Known rows, with every way that one mark hangs from another
tezup{gumip{lisanu viga{tepo{bosu naron}}}}: [-3.75  0.95  1.88  0.44  0.48 -0.10 -1.18 -0.83  0.47  2.77  1.93 -0.74
 -2.73  1.00 -3.04 -0.65 -0.41  0.68  0.24  2.00 -0.99 -1.28  0.95 -0.33
  0.24]
gumip{lisanu viga{tepo{naron}}}: [-2.36  1.05  1.12  0.47  0.44 -0.27 -0.59 -0.10  1.01  2.11  1.21 -0.49
 -2.10  0.82 -2.10 -0.74  0.11  0.27  0.74  1.82 -0.66 -0.42  0.82  0.17
  0.88]
viga{sotig tepo{bosu{tabo{duro}} naron}}: [-4.88 -0.70  0.39  2.87  2.11  0.33 -2.58 -0.57 -1.46  5.73  0.78 -0.83
 -3.83  2.29 -4.17  1.50  0.65  2.70 -0.76 -0.05 -0.30 -0.99 -0.46  0.43
 -2.10]
bosu{tabo{duro{sotig} viga{tepo}}}: [-2.21 -1.02 -0.51  1.84  1.80  0.62 -1.90  0.98 -1.65  5.02  1.66  0.02
 -2.76  1.32 -3.12 -0.05  0.78  0.16  0.19  1.62  0.37  0.73 -0.66  1.45
 -0.66]
tepo{bosu{tabo} naron viga{sotig}}: [-4.58 -1.66  0.35  2.26  1.66  0.70 -2.02  0.41 -0.89  3.67  0.79 -0.16
 -3.14  0.86 -4.10  1.07  0.62  1.96 -0.46  0.72 -0.02 -1.43 -0.52 -0.01
 -0.24]
duro{sotig tabo{viga{tepo}}}: [-0.76 -0.44 -0.06  1.69  1.05  0.63 -1.59  1.49 -1.11  3.53  1.00 -0.20
 -2.05  0.97 -2.97 -0.71  1.71 -0.16  0.32  1.88 -1.15  0.72 -0.15  0.99
  0.48]
naron{tepo{viga}}: [-1.46 -1.59  0.37  0.90  0.66  0.48 -0.98  1.92  0.31  1.22  1.48  0.48
 -1.12  0.54 -1.61 -0.61  1.07 -1.15  0.51  1.95 -0.09 -0.44 -0.43  0.87
  2.11]
bosu{tabo{duro{sotig} viga}}: [-2.33 -1.31 -1.24  1.09  1.73  0.85 -1.87  1.20 -1.42  4.65  1.54  0.14
 -2.47  0.74 -2.33 -0.10  0.78  0.22  0.18  1.77  1.01  0.41 -0.75  1.30
 -0.97]
duro{sotig}: [-1.13  0.11 -0.38  0.20  0.86  0.46 -0.82  0.73 -0.42  1.44  0.03 -0.36
 -1.25  0.73 -0.90 -0.48  1.12 -0.56  0.20  2.13 -0.86  0.51 -0.08  1.12
  0.67]
bosu{tabo{duro viga{sotig tepo{naron}}}}: [-3.68 -1.43 -0.46  2.51  2.05  0.35 -2.40 -0.10 -1.47  5.53  1.97 -0.57
 -3.33  1.55 -3.83  0.95  0.73  1.89 -0.27  0.77 -0.30 -0.01 -0.31  0.51
 -0.93]
tepo{bosu{tabo{viga}} naron}: [-3.63 -1.70  0.46  1.91  1.17  0.26 -2.43 -0.11 -0.11  3.81  1.44 -0.75
 -1.93  1.54 -3.03  0.19  0.73  1.58 -0.05  0.88  1.38 -1.69 -0.21 -0.08
 -0.52]
tepo{naron{tabo} viga}: [-3.10 -1.63  0.34  1.42  0.64  0.16 -1.83  1.59 -0.18  2.77  1.45  0.09
 -1.75  1.19 -2.60 -0.02  0.32  0.00  0.01  0.95  0.83 -1.01 -0.66  0.57
  0.82]
tabo{duro{sotig}}: [-1.62 -0.04 -0.98  0.49  1.28  0.46 -1.06  1.20 -0.71  3.04  0.43 -0.05
 -2.03  0.86 -1.10 -0.12  0.74 -0.48  0.02  1.78 -0.22  0.74 -0.48  1.74
 -0.54]
bagut{viga{sotig tepo{bosu{tabo} naron}}}: [-4.20 -0.41  0.98  2.60  2.22 -0.02 -1.93  0.05 -0.40  3.60  0.21 -0.36
 -3.49  1.46 -4.67  1.34  1.67  2.91 -0.62  0.44 -0.94 -1.60 -0.51  0.14
 -1.32]
bagut{viga{tepo{bosu}}}: [-1.40  0.22  1.24  1.51  1.20 -0.36 -0.64  0.83  0.87  0.92  0.38 -0.15
 -1.90  0.71 -2.29  0.02  1.35  0.68  0.18  1.97 -0.75 -0.78 -0.35  1.21
  0.04]
gumip{viga{tepo{bosu}}}: [-2.05  1.17  0.98  1.72  0.82 -0.03 -0.03  0.34  1.24  1.17  0.30 -0.42
 -2.16  0.79 -1.74 -0.49  0.14  0.31  0.90  2.05 -0.76 -0.68  0.02  0.91
  0.26]
viga{sotig tepo{bosu}}: [-2.36  0.00  0.57  1.67  1.29  0.36 -1.03 -0.52 -0.56  1.90  0.30 -1.18
 -2.10  1.04 -2.30  0.63  1.01  1.15 -0.17  1.87 -1.96 -0.24  0.21  0.56
  0.38]
tezup{gumip}: [-0.87 -0.24  0.49 -0.77  0.25  0.15 -0.86 -0.14 -0.52  0.58  1.44 -0.77
 -0.79  0.26 -0.10 -0.77  0.39 -0.80  0.37  2.82 -0.89  0.11  0.07  0.64
  0.82]
duro{sotig tabo{viga}}: [-0.83 -0.71 -0.72  0.89  0.96  0.92 -1.62  1.71 -0.98  3.19  0.92 -0.13
 -1.78  0.31 -2.14 -0.75  1.68 -0.23  0.31  2.07 -0.47  0.35 -0.31  0.91
  0.15]
tabo{duro{sotig} viga}: [-1.50 -0.81 -1.40  0.84  1.44  0.62 -1.29  1.38 -0.58  3.38  1.38  0.02
 -1.99  0.49 -1.50 -0.34  0.72 -0.53  0.16  2.20  0.04  0.88 -0.31  1.58
 -0.06]
gumip{lisanu viga}: [-1.18  0.88  0.22 -0.94  0.31  0.19  0.12  0.41  0.99  0.66  1.15 -0.31
 -1.40 -0.65 -0.42 -1.04  0.16 -0.45  1.21  3.08 -0.18 -0.29  0.64  0.41
  0.86]
gumip{lisanu viga{sotig tepo{bosu}}}: [-2.87  1.14  0.61  0.79  1.18  0.44 -0.28 -0.45  0.23  2.10  0.87 -0.84
 -2.85 -0.03 -2.69  0.07  0.42  1.18  0.44  2.68 -1.86 -0.61  0.85  0.00
  0.48]
duro{tabo}: [-0.46 -0.21  0.23  0.38  0.31  0.38 -1.14  0.98 -0.50  1.80  0.52 -0.50
 -1.09  0.46 -0.89 -0.53  1.41 -0.15  0.51  1.86 -0.27 -0.24 -0.32  0.87
 -0.22]

Rows
[-4.17 -2.08 -0.44  2.26  1.68  1.00 -2.72  0.88 -0.79  4.25  1.96 -0.79
 -2.18  1.37 -3.22  0.56  1.66  1.29 -0.36  1.31 -0.08 -1.84 -0.23 -0.34
  0.34]	naron{tabo{viga{sotig}} tepo{bosu}}
[-4.76 -0.59  0.75  2.74  1.49  0.24 -2.53 -0.31 -0.92  4.30  0.67 -1.21
 -2.87  2.44 -3.91  1.16  0.92  2.16 -0.85  0.22 -1.00 -1.43 -0.09 -0.10
 -0.55]	viga{sotig tepo{bosu naron{tabo}}}
[-4.64 -2.26 -0.29  2.42  2.18  1.20 -2.25  1.45 -1.36  4.92  1.60  0.46
 -3.61  0.98 -4.05  1.13  0.99  1.27 -0.36  0.92  0.48 -1.37 -0.99  0.63
 -0.77]	naron{tepo{bosu{tabo{duro}} viga{sotig}}}
[-0.98 -1.02 -0.91  0.91  1.05  0.94 -1.39  0.87 -1.14  2.64  1.24 -0.70
 -1.81 -0.29 -1.91 -0.01  1.73  0.78  0.26  2.36 -1.37  0.08 -0.02  0.28
  0.17]	duro{tabo{viga{sotig}}}
[-3.77 -1.23  0.12  1.96  1.31  0.51 -1.46  0.55 -0.06  2.46  0.62 -0.34
 -2.61  0.70 -3.27  0.80  0.56  1.31 -0.49  1.22 -1.06 -0.96 -0.06  0.23
  0.68]	tepo{bosu naron viga{sotig}}
[-2.15  0.87 -0.11 -1.40  0.73  0.71 -0.17 -0.40 -0.47  1.17  1.83 -0.64
 -2.26 -1.12 -1.15 -0.62  0.05  0.14  0.65  3.56 -2.02 -0.09  0.90 -0.27
  0.78]	tezup{gumip{lisanu viga{sotig}}}
[-4.38 -1.69 -0.15  2.18  1.78  0.71 -2.44 -0.52 -0.82  4.24  1.31 -0.98
 -2.66  1.19 -3.57  0.95  1.06  2.48 -0.38  0.94  0.01 -1.53 -0.04 -0.46
 -0.73]	tepo{bosu{tabo{viga{sotig}}} naron}
[-2.11  0.26  0.59  1.75  1.75  0.02 -0.66  0.46  0.18  1.37  0.13 -0.45
 -2.58  0.41 -2.90  0.81  1.60  1.57 -0.21  2.10 -2.09 -0.66 -0.21  0.85
 -0.06]	bagut{viga{sotig tepo{bosu}}}
[-1.56 -0.85 -0.91  1.56  1.63  0.43 -1.17  0.35 -0.94  3.25  1.83 -0.57
 -2.43  0.44 -2.15  0.43  0.76  0.60  0.08  2.39 -1.39  0.94 -0.02  1.15
  0.30]	tabo{duro viga{sotig tepo}}
[-4.16 -1.43 -0.76  1.95  1.54  0.57 -2.30  2.46 -0.99  5.28  1.24  0.73
 -3.19  1.62 -3.69  0.33  0.19 -0.04 -0.54  0.38  0.93 -0.29 -1.13  1.36
 -0.50]	tepo{naron{tabo{duro{sotig}}} viga}
[-2.49 -1.63 -1.38  1.07  1.91  0.80 -1.74  0.41 -1.59  4.06  1.87 -0.38
 -2.56  0.12 -2.07  0.64  0.80  1.19  0.16  2.08  0.20  0.12 -0.50  0.77
 -0.91]	bosu{tabo{duro viga{sotig}}}
[-3.41 -1.34 -0.82  1.80  1.97  0.88 -2.23  0.98 -1.14  5.21  1.29 -0.11
 -2.88  1.11 -3.16  0.30  0.74  0.92 -0.18  1.41  1.35 -0.45 -0.78  1.17
 -1.56]	tepo{bosu{tabo{duro{sotig} viga}}}
[-3.63 -0.54  0.33  2.00  1.31  0.15 -2.16 -0.06 -1.10  3.78  0.88 -1.04
 -2.31  2.05 -3.13  0.76  0.91  1.42 -0.50  0.53 -1.34 -0.48 -0.06  0.05
  0.12]	viga{sotig tepo{naron{tabo}}}
[-4.75 -1.90 -0.40  2.56  1.85  1.05 -2.60  2.94 -0.94  5.60  1.50  0.85
 -3.28  1.85 -4.20  0.42  0.89 -0.13 -0.51  0.49  1.26 -1.33 -1.28  1.22
 -0.43]	naron{tabo{duro{sotig}} tepo{bosu viga}}
[-2.55 -1.04 -0.76  1.95  1.66  0.53 -2.16  1.51 -1.38  5.17  1.90 -0.10
 -2.65  1.64 -3.08 -0.08  0.66 -0.19 -0.06  1.48  0.29  0.58 -0.62  1.50
 -0.23]	naron{tabo{duro{sotig} viga{tepo}}}
[-2.68 -1.53  0.75  1.42  0.94  0.52 -1.31  1.00 -0.44  2.11  1.04  0.04
 -1.83  0.47 -2.53  0.06  0.40  0.37  0.31  1.88  1.14 -1.15 -0.78  0.81
  0.19]	tepo{bosu{tabo} viga}
[-4.94 -2.15 -0.55  2.58  2.02  1.12 -2.41  2.11 -1.07  5.14  1.80  0.30
 -3.42  1.24 -4.00  1.09  0.85  0.89 -0.64  0.79  0.43 -1.60 -1.08  0.70
 -0.44]	naron{tabo{duro} tepo{bosu viga{sotig}}}
[-1.77 -1.60 -0.73  0.87  1.33  0.42 -1.64  0.69 -0.90  3.64  2.13 -0.21
 -1.80  0.48 -1.52 -0.06  0.51  0.36  0.55  2.06  1.57 -0.08 -0.61  1.18
 -0.84]	bosu{tabo{duro viga}}
[-3.79  0.67  0.86  1.07  1.52  0.55 -0.89 -0.62 -0.62  3.28  1.06 -0.77
 -3.26  0.24 -3.53  0.34  0.51  1.93  0.47  2.17 -0.88 -1.08  0.46 -0.25
 -0.47]	gumip{lisanu viga{sotig tepo{bosu{tabo}}}}
[-1.40 -0.57 -0.69  1.53  1.54  0.43 -1.32  1.16 -0.83  3.80  1.49 -0.06
 -2.31  1.11 -2.31 -0.31  0.69 -0.50  0.13  2.04 -0.57  1.23 -0.30  1.71
  0.29]	tabo{duro{sotig} viga{tepo}}
[-1.89  0.85 -0.38 -0.67  0.93  0.61  0.06  0.09  0.21  1.11  0.95 -0.58
 -2.10 -1.00 -1.08 -0.38  0.50  0.43  0.75  3.13 -1.53 -0.09  0.80  0.01
  0.72]	gumip{lisanu viga{sotig}}
[-3.16 -2.06  0.44  1.80  1.21  0.71 -2.41  0.58 -0.29  3.67  2.00 -0.38
 -1.58  1.43 -2.64 -0.10  1.50  0.78  0.32  1.35  1.30 -1.84 -0.35  0.02
  0.12]	naron{tepo{bosu{tabo{viga}}}}
[-3.40 -0.97  0.35  2.67  1.50  0.32 -1.95 -0.59 -0.21  3.38  1.20 -1.18
 -2.50  1.56 -3.56  0.71  1.00  1.88 -0.48  1.26 -1.59 -0.61  0.44 -0.03
  0.61]	tabo{viga{sotig tepo{bosu naron}}}
[-3.24  1.03  0.44  1.12  1.14  0.22 -0.75 -0.51  0.00  2.09  1.16 -0.59
 -3.11  0.82 -2.59 -0.12  0.05  0.79  0.27  1.76 -2.79 -0.07  0.41 -0.01
  0.39]	tezup{gumip{viga{sotig tepo{naron}}}}
[-4.54 -1.89 -0.87  2.44  1.98  1.03 -3.08  2.08 -0.92  6.22  1.99  0.09
 -2.84  2.14 -3.69  0.22  1.25  0.42 -0.50  0.73  1.39 -1.37 -0.83  0.85
 -0.86]	naron{tabo{duro{sotig} viga} tepo{bosu}}
[-4.48 -1.77 -0.36  2.37  1.37  0.15 -2.93  0.83 -0.23  5.47  2.08 -0.54
 -2.55  2.04 -3.16  0.58  0.31  1.31 -0.54  0.59  1.93 -1.69 -0.60  0.59
 -1.39]	tepo{bosu naron{tabo{duro viga}}}
[-4.23 -1.69  0.74  2.15  0.85  0.18 -2.18  1.34 -0.01  3.35  1.25 -0.07
 -2.19  1.55 -3.37  0.31  0.25  0.69 -0.31  0.60  1.17 -1.85 -0.67  0.37
  0.30]	tepo{bosu naron{tabo} viga}
